What can hang from each mark
K_303: K_500 K_677
K_266: K_500 K_714
K_540: K_714
K_274: K_500 K_714
K_677: K_303
K_714: K_266 K_274 K_540
K_84: K_500
K_500: K_84 K_266 K_303

Every row comes from one small tree of marks. The marks that hang from a mark follow it in brackets, in the order of their numbers. Every link used is in the known rows. Which tree was each row made from?
Known rows
K_540(K_714(K_266(K_500(K_84)) K_274)): [-37.9   3.2 -10.8 -46.9  -1.8  -4.9   1.2  -4.8   3.4  -7.0  -0.1  -4.4
   5.1   1.1  16.4  -6.4  10.4 -12.9   7.0  -2.4]
K_714(K_266(K_500(K_84 K_303)) K_540): [-17.0  -9.0  -5.6  -5.3   1.9  -9.6  23.4  -2.6   2.9   0.2   1.2  -0.4
   6.8  -4.1  10.1 -24.6   1.5 -29.5  22.1   0.0]
K_266(K_714(K_274 K_540)): [  2.8   2.8  -1.5 -21.8   7.8  -0.4   2.1  12.2  -8.5  -5.1 -22.4 -10.6
   5.5 -23.9   3.4   2.1   1.9  -6.6  -1.6   1.6]
K_303(K_500(K_84 K_266(K_714(K_540))) K_677): [ 26.6   3.7  -1.2  20.2 -10.2   4.6  26.6  18.9  -0.2 -15.6 -23.5  -0.4
   2.9 -34.1  -3.8 -16.4  12.0 -12.6   9.5  -5.1]
K_274(K_500(K_84) K_714(K_266 K_540)): [-18.7  -1.8  -5.6 -24.5   0.2   4.1 -11.2 -12.0   4.8  -4.5  -3.2  -9.1
   4.2 -11.8  -5.6 -23.0  -6.2  -6.5  10.5   1.7]
K_266(K_714(K_274(K_500) K_540)): [-11.8   4.5  -2.7 -28.6  10.7   3.8  -1.9  -2.3   0.1  -0.5 -23.1 -10.0
   5.5 -32.4  -9.9  -2.1   3.7  -2.9   1.5   2.1]
K_540(K_714(K_266 K_274(K_500(K_303(K_677))))): [-47.5  -4.5  -3.2 -75.7   0.9  -0.8  19.9   8.3  -3.3  -2.7  10.2  -7.7
   6.0 -11.2  25.3 -18.9  15.5 -10.4   5.4   3.8]
K_714(K_266): [ -8.8  -2.0  -4.1 -20.6   1.1  -1.2  -5.0   5.4   3.8   2.4  12.0  -5.0
   2.8   0.0   5.9  -2.6  -0.2 -10.7  -1.5   2.7]
K_274(K_714(K_266 K_540)): [ -5.6  -1.0  -3.4 -21.8   3.5   1.4 -10.6   2.3  -1.5   4.4  -6.2 -14.8
   4.0  -7.3  15.0 -13.2 -12.0  -4.7  -2.1   4.3]
K_266(K_500 K_714(K_540)): [  1.3   2.0  -4.6  25.2   6.0   2.1  11.9 -10.9  12.9   8.9 -33.3  -1.8
   1.4 -18.3   0.2  -7.9  -2.9 -10.3   2.1   1.2]
K_303(K_500): [  2.0   2.9   2.2   0.1   0.2  -1.9   5.4  11.2  -0.9   0.5  -2.1  -1.2
   0.3 -11.7   2.2   3.3   1.1  10.4   2.7  -2.1]
K_714(K_266 K_274 K_540): [-11.7  -3.1  -4.6 -39.6   7.7  -7.0  -5.0  19.0 -12.0   0.5   8.4 -15.9
   9.4 -15.5   8.4   4.4   3.1 -17.7  -1.2   3.1]
K_274(K_714): [ -4.5   5.6   0.3 -15.7  -0.7   5.2  -5.6  -7.5   4.3   2.0 -13.7  -4.5
  -1.7  -0.3  10.0 -11.3  -9.2   8.1  -0.1   1.5]
K_714(K_266(K_500(K_84)) K_274 K_540): [-23.0  -1.9  -9.7 -21.4   4.4  -8.8   6.0   4.3   1.2  -2.1   0.2  -8.3
   8.8 -14.7  -0.4  -5.4  10.0 -33.4  12.7   0.2]
K_84(K_500(K_266(K_714(K_540)) K_303)): [  9.7  18.8  -5.2  -4.7   0.8  -0.8  28.0  -1.2   8.0   2.5 -36.5  -6.5
   1.4 -15.5  16.7 -20.4  -8.3  -5.2  11.3  -2.0]
K_274(K_500(K_84 K_266)): [ -5.1   8.3  -5.3 -10.0  -6.7   6.8  -2.5 -16.1   9.6  -7.4  -3.0   4.1
   1.6  -8.1 -20.1 -12.8   6.3  -2.8  13.0  -5.1]
K_500(K_84 K_303(K_677)): [ -2.9  -9.5   3.3  -2.9  -9.3  -4.6  36.0   9.5  -5.5 -16.0   6.4   8.8
   1.1  -0.5   6.7 -24.5  13.1 -23.0  18.7  -1.1]
K_500(K_84): [  2.4  -2.3  -0.8   2.6  -5.9  -1.5   3.3  -1.2  -2.6 -13.4   3.7   4.8
   0.3   3.8  -7.5  -4.9   3.8  -6.3   9.3  -3.3]
K_714(K_266(K_500(K_84 K_303)) K_274 K_540): [-28.3  -4.2  -6.8 -39.2   5.5 -13.0  22.7   7.5  -3.1  -2.0   0.8  -6.4
  10.7 -12.5  12.7 -18.7   8.0 -35.3  22.9   0.2]
K_274(K_714(K_266)): [-13.1   5.0  -3.5 -36.6   0.2   4.1 -10.5  -2.2   7.8   2.3  -2.2  -9.6
   1.1  -0.3  15.7 -13.8  -9.2  -2.1  -1.7   4.4]
K_677(K_303(K_500)): [ 2.8 -2.7 -3.3 20.5  2.3  2.8 -7.1 12.4 -1.3 13.3  6.8 -2.4  0.1 -3.5
  9.0 10.1 -5.3  5.2 -0.2  1.0]
K_714(K_266 K_274(K_500(K_303(K_677))) K_540): [-32.7  -8.5  -2.2 -53.3   7.4  -5.0  24.6  16.0  -6.0   1.4  10.5 -12.0
   9.9 -27.6   7.8 -18.0  14.2 -29.9  11.1   6.1]

Which tree is each row?
[  6.4   9.4  -5.0  -2.0   2.9  11.2  -2.7 -12.8   9.4   3.8 -27.9  -5.5
   3.1 -28.4 -12.7 -12.4  -1.9   1.8   1.0  -0.9] : K_274(K_500(K_266(K_714(K_540))))
[-22.3   1.0   0.4 -45.2  -1.5   2.1  33.6   2.9   4.8 -18.0 -13.2   3.7
   4.1 -25.5  -2.9 -26.9  18.0 -23.0  20.1   0.9] : K_266(K_714(K_274(K_500(K_84 K_303(K_677)))))
[  8.2  18.5  -3.1 -40.0  -4.7   2.2   7.6  15.4   1.3 -18.4 -22.4  -3.0
   5.2 -30.5  -1.8  -4.1  10.0  -1.6  11.1  -6.6] : K_303(K_500(K_84 K_266(K_714(K_274))))
[-12.4   2.0  -0.5  -8.4   5.1   7.4  -9.1 -16.0   2.8   7.1 -18.3  -9.2
   0.9 -15.5  -4.9 -15.0  -9.5   9.5   3.0   2.4] : K_274(K_500 K_714(K_540))
[-16.2  -5.6  -1.0  11.2  -6.7  -4.7  44.2  -3.3  10.3  -5.9  -4.4  11.9
   0.2  -2.5   5.0 -28.3  15.8 -31.4  22.9  -1.0] : K_266(K_500(K_84 K_303(K_677)))
[ 19.6   9.3  -1.3   4.7 -13.0   6.5  25.4  14.1   9.1 -18.1 -20.1   5.0
   0.3 -27.3  -2.8 -16.5  14.4 -10.7   9.8  -5.3] : K_303(K_500(K_84 K_266(K_714)) K_677)
[-21.7   4.9  -2.2 -50.6  -6.3   0.5  30.2   4.1   0.2 -14.1  -0.5   2.1
   6.1 -20.6  -5.3 -26.0  22.3 -24.3  22.6  -2.7] : K_714(K_274(K_500(K_84 K_266 K_303(K_677))))
[-32.4  -4.4  -3.0 -64.8  12.0  -6.0   8.2   9.0  -7.8   4.6   7.6 -13.9
  11.1 -22.0   7.8 -13.0   3.9 -16.5  11.9   4.4] : K_714(K_266 K_274(K_500(K_303)) K_540)
[-25.3  -4.3  -6.9 -42.5   4.7  -4.0  -5.5   5.3  -5.1  -9.4  11.0 -10.4
   9.3 -20.1 -11.8  -4.7   8.3 -19.7  11.6   0.6] : K_714(K_266 K_274(K_500(K_84)) K_540)
[ 12.4   9.6  -1.5  -4.9  -9.4   0.3   6.8   8.5   0.1 -12.1  -3.5   2.4
   2.2 -12.3  -6.0  -6.4   6.3   3.3  12.4  -7.9] : K_303(K_500(K_84 K_266))
[ 16.1  12.4  -2.8 -22.5  -1.9  -0.1   8.9  19.3  -8.8 -16.2 -26.4  -8.4
   8.1 -36.6  -2.7  -4.4   7.2  -3.8  10.9  -6.4] : K_303(K_500(K_84 K_266(K_714(K_274 K_540))))
[ -0.9  23.2  -5.9 -37.6   4.3  -4.2  27.2   8.0   2.1  -0.6 -36.3 -12.4
   5.3 -24.4  18.1 -15.2  -1.2 -10.4  11.7  -1.5] : K_84(K_500(K_266(K_714(K_274 K_540)) K_303))
[-23.0  11.5  -7.1 -54.5  -6.4   5.2  -6.6 -11.1  -3.8 -14.1  -7.2  -3.0
   4.1  -7.5  -2.1  -7.4  11.3   9.5   7.2  -7.2] : K_540(K_714(K_274(K_500(K_84 K_266))))
[ 11.6  11.9  -4.1 -29.3   4.1   3.7   0.5   9.9  -4.9  -3.8 -27.6 -12.1
   6.9 -28.3   2.3  -2.2   2.6  -7.1  -1.2  -0.8] : K_500(K_266(K_714(K_274 K_540)))
[-44.9   2.8  -7.1 -68.4   5.0  -7.0  14.3   0.6   1.3   5.0  -2.7  -7.1
   6.8  -1.1  36.1 -13.5   5.9  -8.7   7.4   1.2] : K_540(K_714(K_266(K_500(K_303)) K_274))
[  1.2  12.4  -5.9 -14.4  -6.0  11.7   0.1 -18.8  16.9 -11.4 -21.8   4.6
   0.6 -16.8 -20.1 -18.1   4.3  -2.4  10.8  -4.3] : K_274(K_500(K_84 K_266(K_714)))
[ 19.4   9.2  -7.8  13.0  -6.0   9.5  -2.7   7.5   7.1  -1.8 -14.1   1.7
   0.6 -13.9   3.4  -3.7  -3.0  -2.6   7.9  -4.0] : K_677(K_303(K_500(K_84 K_266(K_714))))
[ -3.6  15.8  -3.9  -6.5  -7.8  -2.8  40.9   3.8  11.7   1.0 -12.0   0.1
  -1.9  -5.2  16.6 -20.6   8.1 -16.9  12.1  -1.4] : K_84(K_500(K_266 K_303(K_677)))
[-18.4   2.8  -7.6  -8.4   5.3   0.9  -2.4 -10.5  13.5  14.6 -16.6 -11.8
   3.3 -10.3  14.1 -16.6  -9.1 -13.4   2.1   4.6] : K_274(K_714(K_266(K_500) K_540))
[ 13.8  10.4  -1.4 -18.2  -0.6   2.8  22.4  29.4  -4.7  -5.8 -26.7 -11.1
   6.7 -46.5   6.7  -4.1  14.6 -11.9   0.9  -1.4] : K_303(K_500(K_266(K_714(K_274 K_540))) K_677)
[-11.6   6.5  -0.5   3.0  -3.8  -6.2  42.7   6.0   8.3   0.5  -6.2   1.4
  -2.7  -1.4  18.0 -18.5   6.5 -17.2  11.4   1.2] : K_84(K_500(K_303(K_677)))
[-10.0   3.7  -2.6  -3.5  -1.6  -1.2  30.0 -13.6  15.4  -6.4 -25.8  10.0
   0.6  -5.2   5.4 -28.5   2.3 -17.0  21.6  -1.8] : K_266(K_500(K_84 K_303) K_714)
[ -0.8  14.1  -5.2 -16.9  -0.1  13.2  -3.6 -16.9  18.9   1.8 -25.3   0.0
   0.3 -20.6 -12.7 -12.5   0.5   4.2   1.4  -0.8] : K_274(K_500(K_266(K_714)))
